Each row was made from one small tree. Brackets hold a mark, then the marks that hang from it, in alphabetical order. Every link used is in the known rows. Write each row's tree.
Known rows:
(vuba (tana (fekem pata))): [ 18  -1 -20   3  -8  24   9  24 -11 -16  -1   6   2 -28 -28  43  -2 -25
   1 -10 -14  36  40  15 -11   5 -20 -27  15  12  -2  15 -12 -13 -19 -34
  38  24  -8]
(tenubif (fekem pata tedape zanuka) matu): [ 81 -18 -29  -6 -13  54   3  18   0 -13  19  16  -5  -4 -63   4  16  -4
  -3  -9 -55  93  49  33  49  35  -8 -79  -3  46   8   4   4 -39 -18   0
  40  26  -4]
(zozeg (pata (fekem gorazab)) tedape zanuka): [ 43 -40  43  21  10  48  15 -30  20 -26 -34 -22  38 -20 -56 -22 -24  11
  -2 -12  29  61  23  12  13  10 -11 -27  -1  22 -20  26  -7   8 -31 -35
  31  60 -30]
(zanuka (fekem gorazab) zozeg): [ 61 -33   9   9  22  39  26  -3 -12 -22   0  -9   6 -23 -40  17 -14   5
  10 -19   4  33  29   4  41  -7  -4  -5   6  10 -20  32  24  -1 -18 -30
  36  38 -20]
(vuba (tana (fekem gorazab tedape))): [ 23 -18 -23  24  -1  17  27  21  -7 -17 -17  16   8  -1 -19  48   9 -29
  14 -33   0  45  35  12 -15  12 -27 -14   8  11 -11  20   0   6  -7 -46
  41  38 -13]
(zanuka (fekem pata) (zozeg tedape)): [ 65 -37  21  -3  15  66  10  -7 -17 -17  -3 -34  22 -28 -65   2 -28   8
   0 -12 -24  65  52  24  35  -4 -14 -49   1  22 -28  35  -1 -19 -40 -33
  42  38  -6]
(tana (fekem tedape zanuka)): [ 45 -28 -27   6 -15  37  11  17 -24 -16  -4   2  27  -1 -36  19 -15 -23
   6 -11 -44  63  72  19   4  16 -27 -53   4  36   5  13  -7  -6 -11 -41
  49  27   9]
(pata (fekem gorazab)): [ 41 -31   4  27  -4  20  23   3  -1 -11 -10  11  -6 -10 -24   9  -7  -3
   1 -13  18  23  22 -15  22   9  -9   2  16   3 -12  20  14  -2  -4 -20
  11  37 -18]
(tana fekem): [ 23 -11 -15   3  -5  14   4  12 -20 -17  -7   3  12 -18 -23  15 -18 -23
   0  13 -11  13  34  -5   1   5 -11 -14  15  10   9  10   0   2  -7 -31
  30  25  -2]
(fekem gorazab tedape zanuka): [ 63 -38 -27  14  -7  35  31  13  -6 -13  -4  15   3  10 -34  15   3  -9
   7 -31 -17  73  53  22  24  12 -10 -33   4  30  -5  19  17 -13  -1 -15
  36  36  -7]
(vuba (tana (fekem gorazab pata zanuka))): [ 41 -12 -32  18  -7  38  38  22   0 -23  -2  15   5 -14 -26  53   8 -22
  15 -29 -11  61  62  31   7   3 -18 -38   8  29  -7  24  -3 -13 -14 -41
  51  36  -4]
(fekem gorazab pata tedape (zanuka zozeg)): [ 85 -46 -31   1   0  70  37   3 -13 -17   7   0  15  -3 -49  18  -9  -5
  10 -39 -33 104  79  47  32   0  -4 -63  -6  49 -18  32  16 -24 -20 -22
  54  38   2]
(zozeg pata (tana fekem) tedape zanuka): [ 21 -22   3  -7  10  46  -5 -21   9 -37 -28 -30  46 -37 -65  -4 -34 -19
  -8  14  16  59  43  43  -5  -8  13 -35   9  36   6  20 -13  22 -31 -40
  67  39  -8]
(zozeg (pata fekem) zanuka): [ 32 -25  34   0   0  42 -10 -16   7 -22 -14 -18  25 -32 -53 -17 -30   6
 -14   0   7  50  25   4  13  11 -10 -25   4  22  -3  16 -11  -5 -28 -24
  25  39 -30]
(vuba (tana (fekem pata (zanuka zozeg)))): [ 30 -14 -20 -10  -2  59  12  18 -15 -24   4  -5  13 -34 -42  40 -17 -22
   9 -19 -31  72  67  38   1   0 -19 -57  -1  34 -11  26 -12 -18 -35 -44
  62  25  -8]
(zozeg (pata fekem) tana): [ 33 -29  -1   4   0  37 -10  -2   4 -20  -8 -10  -3 -33 -47   9 -22 -10
 -19   0  22  45  28   6  17  -6  17  -8  22  12  -3  19   1  -2 -21 -11
  33  26 -18]
(zozeg pata (tana fekem)): [ 27 -15 -27  -2   4  28  -2  -1  -4 -28 -10  -8  14 -33 -40  22 -21 -26
  -8  15  11  33  39  20   3 -12  19 -13  21  21  11  15   2  11 -16 -27
  53  25  -4]
(tenubif matu): [ 36  -5  -6   0  -4  12   0  12   0 -12   1  19 -11 -17 -34  -4   3  -9
  -8  11  -7   9  -4   4  23  13  -8 -12  13   8  27  -8  13 -11  -9   1
   8  19 -26]
(matu (tenubif (fekem zanuka))): [ 52  -8 -18 -15  -9  31 -14  21   7 -18   7  28 -22 -24 -50 -19  13  -1
  -5  17 -11  55  13   2  48  30   4 -34  -2  24   6  -1   7 -27 -15  -3
  31  22 -18]
(matu (tenubif (fekem gorazab pata))): [ 74 -10 -26   3  -2  29  14  12  14 -19   7  31 -22 -17 -45  -3  24   0
   4   4  12  53  10   6  52  20  19 -24   5  21  -6   6  20 -26 -10  -6
  27  33 -15]
(tana (fekem gorazab pata)): [ 53 -17 -30  20  -4  27  38   4 -11 -20  -1  10  16 -11 -20  32  -5 -20
  13  -7  -5  31  53  12  14  -2  -1 -23  15  23   0  20  11  -5  -5 -35
  38  36   7]
(tenubif (fekem pata (zanuka zozeg)) matu): [ 73 -16 -20 -22   1  63  -1   7   0 -22  23   8  -8 -31 -67  -5   0   3
  -1   7 -39  76  38  34  55  22   8 -68  -6  41   3  10  13 -36 -29   1
  44  22 -12]
(pata (fekem (zanuka zozeg))): [ 44 -36   9  -5  -7  55   0   4 -16 -17   1 -10   7 -26 -45  -6 -30   0
  -5  -9 -17  58  51   7  27   7 -14 -40   3  22 -12  24   2 -13 -29 -24
  32  27 -15]
(zozeg pata tana tedape (zanuka fekem)): [ 43 -31  28  -4  22  54  -6 -21  11 -34 -20 -40  32 -40 -80  -4 -29   4
 -12  -2  14  70  36  34  24 -10  11 -31   8  29  -9  28  -7   9 -36 -25
  61  42 -21]
(matu (tenubif (fekem gorazab zanuka))): [ 66 -14 -23   3  -3  28  11  16  17 -23   5  37 -23 -13 -44 -11  21   2
   5   3   9  56  10   3  55  27  14 -24  -2  25  -1   5  22 -19  -8  -7
  34  32 -20]
(vuba tana): [  5  -9  -6  -1   0  11  -4  28  -4 -12  -7  13 -26 -23 -30  22   5 -15
  -8 -11   8  26   2   0  -5  11 -13   7  13  -8  -3  12   6 -15 -14  -4
  19  18 -31]
(zozeg (pata fekem) tana tedape zanuka): [ 26 -34  28   2   6  53 -10 -25  16 -29 -25 -32  27 -36 -74 -18 -33   1
 -19   1  26  70  32  30   9  -2   7 -30   9  27  -8  22 -13  11 -34 -23
  46  42 -22]
(tana (fekem zanuka)): [ 33 -18 -21   0 -11  29   9  14 -19 -19  -2   4  17 -17 -28  13 -17 -21
   3   8 -27  35  57   8  12   9 -15 -35   9  26  10  11  -2  -5  -9 -33
  42  24   3]

Write each row's tree:
[ 83 -18 -27  11  -1  38  23   8   8 -13  12  25  -9   0 -49  12  25  -4
   6 -15 -20  68  25  21  45  30   4 -47   3  32  -2   7  20 -24  -6  -3
  31  36  -8]  (tenubif (fekem gorazab pata tedape) matu)
[ 70 -40 -46 -17  -5  75  11  10 -17 -20  16 -10   8 -20 -65  23 -19 -17
  -7 -24 -35 113  87  64  28 -10  15 -67   6  54  -5  29  10 -21 -22  -8
  70  21   7]  (fekem pata tedape (zanuka (zozeg tana)))
[ 64 -51  12  14   9  57  15 -17  -4 -16 -15 -15  23 -11 -45   3 -24   3
   2 -32   5  78  41  14  19   6 -10 -34  -3  24 -29  32   7  -1 -32 -40
  34  50 -22]  (zanuka (zozeg (pata (fekem gorazab tedape))))
[ 72 -48 -13   0  13  64  22 -10  -2 -22  -7  -9  21  -8 -49   4 -15   0
   6 -33 -14  98  56  38  25   4  -3 -48 -12  43 -17  30  17 -11 -30 -29
  52  44 -17]  (fekem gorazab tedape (zanuka (zozeg pata)))
[ 42 -33 -33  21  -1  40  33   2   2 -32 -19  -1  20 -11 -39  23 -10 -24
   9  -4  11  57  64  34  14  -8   9 -30  16  33   1  25   9  19  -6 -36
  66  38   8]  (zozeg (tana (fekem gorazab zanuka)) tedape)
[ 69 -37  -2  24   9  32  30   8 -11 -13  -6   1   7   3 -36  26   1  -2
  10 -33 -12  49  41   1  32   7 -20 -16   9  15 -17  24  13  -5  -7 -29
  31  41  -9]  (zanuka (fekem gorazab tedape))
[ 51 -35  -2  28  -9  34  27   9   0 -15  -6  12  -1  -8 -29   9  -7  -1
   3 -19   1  48  46  -1  32  12 -13 -19  11  18  -9  21  10  -8  -6 -22
  24  38 -13]  (pata (fekem gorazab zanuka))
[ 56 -44 -13   4 -10  60  -4   2   1 -19  -7 -12   9 -17 -59  14 -19  -9
 -14 -23 -12  97  67  29  23   4   2 -50  12  39  -7  22 -10  -6 -25 -20
  52  33  -6]  (zozeg (pata (fekem tedape zanuka)) tana)
[ 67 -20 -23   7  -3  23   8  15   8 -16  -2  34 -15  -2 -44  -5  24  -3
   6  -7   6  60   3   2  42  30   4 -23   0  19  -8   4  17 -14  -5 -15
  28  35 -19]  (matu (tenubif (fekem gorazab tedape)))
[ 46 -23 -28  18  -5  27  35   9  -9 -24  -5  14  15  -7 -21  25  -7 -18
  14  -6 -10  36  54   9  16   5 -10 -23   9  27   7  19  11   4  -1 -37
  44  34   1]  (tana (fekem gorazab zanuka))
[ 28 -28  28 -11  11  43  -8 -20   9 -24 -29 -28  31 -25 -65 -31 -26   4
 -13   6   8  59  18  23   6   9  -5 -32  -3  25  -3  18  -5  -5 -34 -17
  35  42 -27]  (zozeg pata tedape zanuka)
[ 85 -18 -32   6  -7  35  17  15   9 -13   8  30 -11  -3 -51   4  26  -1
   6 -14  -4  82  24  17  48  26   8 -43   1  33 -11   9  13 -28 -11 -15
  33  38  -9]  (matu (tenubif (fekem gorazab pata tedape)))
[ 33 -24 -17  -8   3  46  -2 -11  -2 -33 -14 -20  44 -27 -60  17 -26 -24
  -6  -3  -5  75  59  45  -7  -4   6 -42   8  45   9  18 -12  16 -21 -40
  71  33  -5]  (zozeg pata (tana (fekem tedape)) zanuka)
[ 53 -24  19  14  15  29  27  -6   1 -26  -8  -4  18 -19 -45  12  -8   6
   7 -17   8  35  28   6  33   1  -7  -7   7  19  -6  22  13   3  -8 -26
  36  42 -23]  (zozeg (zanuka (fekem gorazab)))
[ 44 -33  12   5  -7  47  -4  -1   1 -15  -6 -11   9 -23 -44  -4 -23   3
 -12  -7 -12  61  43   1  26  13 -14 -37   6  23  -9  20  -8 -17 -29 -22
  26  34 -19]  (zozeg (pata (fekem zanuka)))
[ 38 -18   4  -7  11  36   1   2  -4 -30   1 -14   8 -37 -62  16 -18  -5
  -7  -4   6  43  36  22  28 -10  13 -10  18  23   6  20   5   6 -11 -12
  53  24 -17]  (zozeg tana (zanuka fekem))
[ 84 -15 -32   3  -8  43  19  16  15 -21  12  32 -18 -16 -49  -1  24   2
   7  -2  -3  76  32  16  62  22  15 -47   0  37  -5  10  15 -32 -12  -8
  39  33 -10]  (matu (tenubif (fekem gorazab pata zanuka)))
[ 63 -23 -36  18  -8  42  43   7  -9 -23   2   9  21  -9 -29  34  -6 -18
  13 -12 -23  55  77  25  23   1  -5 -46   9  40   2  21   6 -10  -7 -39
  50  38  13]  (tana (fekem gorazab pata zanuka))
[ 55 -32 -15   4  14  56  26 -14  -4 -33 -13 -10  36 -24 -37  14 -25 -11
  12  -9  -4  59  58  26  19  -4   1 -40  -5  38  -9  28   8   4 -29 -52
  60  46  -9]  (tana (fekem gorazab (zanuka (zozeg pata))))
[ 72 -41 -25 -15  -6  72  12   9 -22 -12  11  -9  15 -11 -56   9 -19  -6
  -2 -26 -52 104  79  45  26   5 -10 -73  -5  47 -11  25   4 -31 -26 -17
  51  26   1]  (fekem pata tedape (zanuka zozeg))
[ 68 -23 -17 -20   1  58  -7  10  -5 -19  13   8   0 -15 -66 -11   0  -1
   0  -4 -45  84  34  29  45  33  -7 -66 -12  40   3   7  12 -23 -24  -8
  45  25 -16]  (tenubif (fekem tedape (zanuka zozeg)) matu)
[ 34 -19 -15  -3  -2  49  13 -10  -3 -33 -12 -21  39 -33 -63  11 -27 -22
  -3   9  -2  65  66  50   1 -11  10 -49  14  43   7  20 -13  10 -18 -33
  69  32   9]  (zozeg (tana (fekem pata)) tedape zanuka)
[ 51 -41  17 -10  28  64  -4 -17   0 -31 -15 -43  19 -42 -72   3 -35   2
 -10  -4  11  68  36  30  29 -16  14 -28   8  21 -23  36   3   5 -45 -27
  59  37 -17]  (zanuka fekem (zozeg pata tana tedape))
[ 73 -45 -17   8  18  53  27   0 -11 -25   2 -11   7 -17 -53  38 -12  -7
   7 -35   4  72  52  28  36 -15  12 -18  12  25 -21  36  21   7 -14 -29
  60  35  -9]  (zanuka (fekem gorazab tedape) (zozeg tana))
[ 58 -37 -12  -7  13  54   3   6 -21 -21   4 -19   6 -24 -63  28 -22 -10
  -4 -22 -16  72  54  30  30 -11   5 -28  11  24 -14  30   9   1 -20 -24
  59  24  -7]  (zanuka (fekem tedape) (zozeg tana))
[ 12  -8 -17  20   3   7  25  19  -3 -22 -17  19  -4 -15 -14  44   7 -25
  12 -15  19  17  17   4 -10   6 -15   5  13   0  -4  15   4   8  -6 -39
  34  33 -18]  (vuba (tana (fekem gorazab)))
[ 87 -36 -10  25   3  47  39   7 -11 -12   5  -3  11   2 -44  35   3   0
  10 -41 -24  69  63  17  39   5 -17 -37   9  28 -21  29   9 -20 -11 -30
  37  42  -1]  (zanuka (fekem gorazab pata tedape))
[ 85 -13 -30   6  -3  44  25   9  16 -21  17  29 -16 -11 -51   8  22   0
   6  -3 -20  65  35  24  61  25  10 -48   2  36   5   8  22 -30  -9   3
  36  33  -9]  (tenubif (fekem gorazab pata zanuka) matu)
[ 48 -28 -28  22  -4  21  33   7 -16 -17 -14  11  23   5 -21  28  -4 -23
  14 -16 -10  42  48   9   2   9 -18 -22  10  22  -3  17   8   7   0 -44
  39  39   3]  (tana (fekem gorazab tedape))
[ 75 -31  -5   7  -3  49  14  14 -21  -8   9 -13  11  -7 -51  24  -7  -2
  -2 -28 -43  68  63  14  32   6 -23 -48  10  26 -15  23  -4 -27 -20 -25
  35  32   0]  (zanuka (fekem pata tedape))
[ 57 -38   7  22  -1  45  21  -6   9 -19 -10  -1  10 -13 -35   4 -12   4
  -2 -20   8  61  43   5  33   9  -8 -27   5  23 -14  24   5  -9 -23 -27
  28  46 -18]  (zozeg (pata (fekem gorazab zanuka)))
[ 25 -29   8 -14  14  46  -8 -19  14 -31 -25 -28  22 -35 -71 -16 -26  -7
 -18   8  25  68  25  41   5  -7  23 -25   8  28   2  19  -1   7 -29  -8
  54  36 -21]  (zozeg pata tana tedape zanuka)
[ 67 -18 -20  12   2  23  14  11   8 -15   2  28 -13   2 -45   4  24  -6
   6  -9  -7  49   5   8  40  32   0 -25   2  19   3   3  24 -13  -3  -2
  24  36 -18]  (tenubif (fekem gorazab tedape) matu)
[ 28 -34  -9 -14  11  43  -4  -3  -8 -23 -10 -17   2 -32 -58  -6 -27 -13
 -11   7  15  53  29  33  10 -12  23 -16  12  15  -8  24  17   3 -22  -6
  48  24 -11]  (zanuka (zozeg tana tedape))
[ 51 -48 -15  -5  -8  67   2   6 -13 -19   7 -11   8 -20 -59  14 -28 -11
  -8 -24 -19  97  75  35  26  -1   1 -51   9  39 -13  28  -1  -3 -21 -23
  55  25  -5]  (pata (fekem tedape (zanuka (zozeg tana))))
[ 53 -12 -18 -10  -8  24 -17  20  -1 -11   2  25 -16 -11 -52 -17  14  -5
  -5   6 -11  60   6  -2  36  35  -1 -33   0  19  -2  -1   5 -22 -13  -8
  25  25 -18]  (matu (tenubif (fekem tedape)))
[ 59 -30 -20 -18  -2  63  10   7 -19 -18  15  -7   5 -27 -51   4 -22  -4
  -3  -9 -33  75  64  35  31  -1   1 -55   1  37  -7  25  11 -31 -26 -10
  44  24  -5]  (fekem pata (zanuka zozeg))
[ 62 -13 -22   7   1  27  16  11  16 -23   7  32 -19 -11 -44   1  22  -2
   4   3  -7  44  12  10  52  29   9 -26   2  25  12   4  27 -16  -5   3
  30  31 -20]  (tenubif (fekem gorazab zanuka) matu)
[ 53 -42  36  -7  26  61  -4 -17  -8 -23 -19 -43  27 -34 -64 -14 -35  11
  -6  -6  -6  58  29  13  29  -3 -12 -35  -4  14 -29  34  -2  -8 -51 -37
  41  44 -23]  (zanuka fekem (zozeg pata tedape))
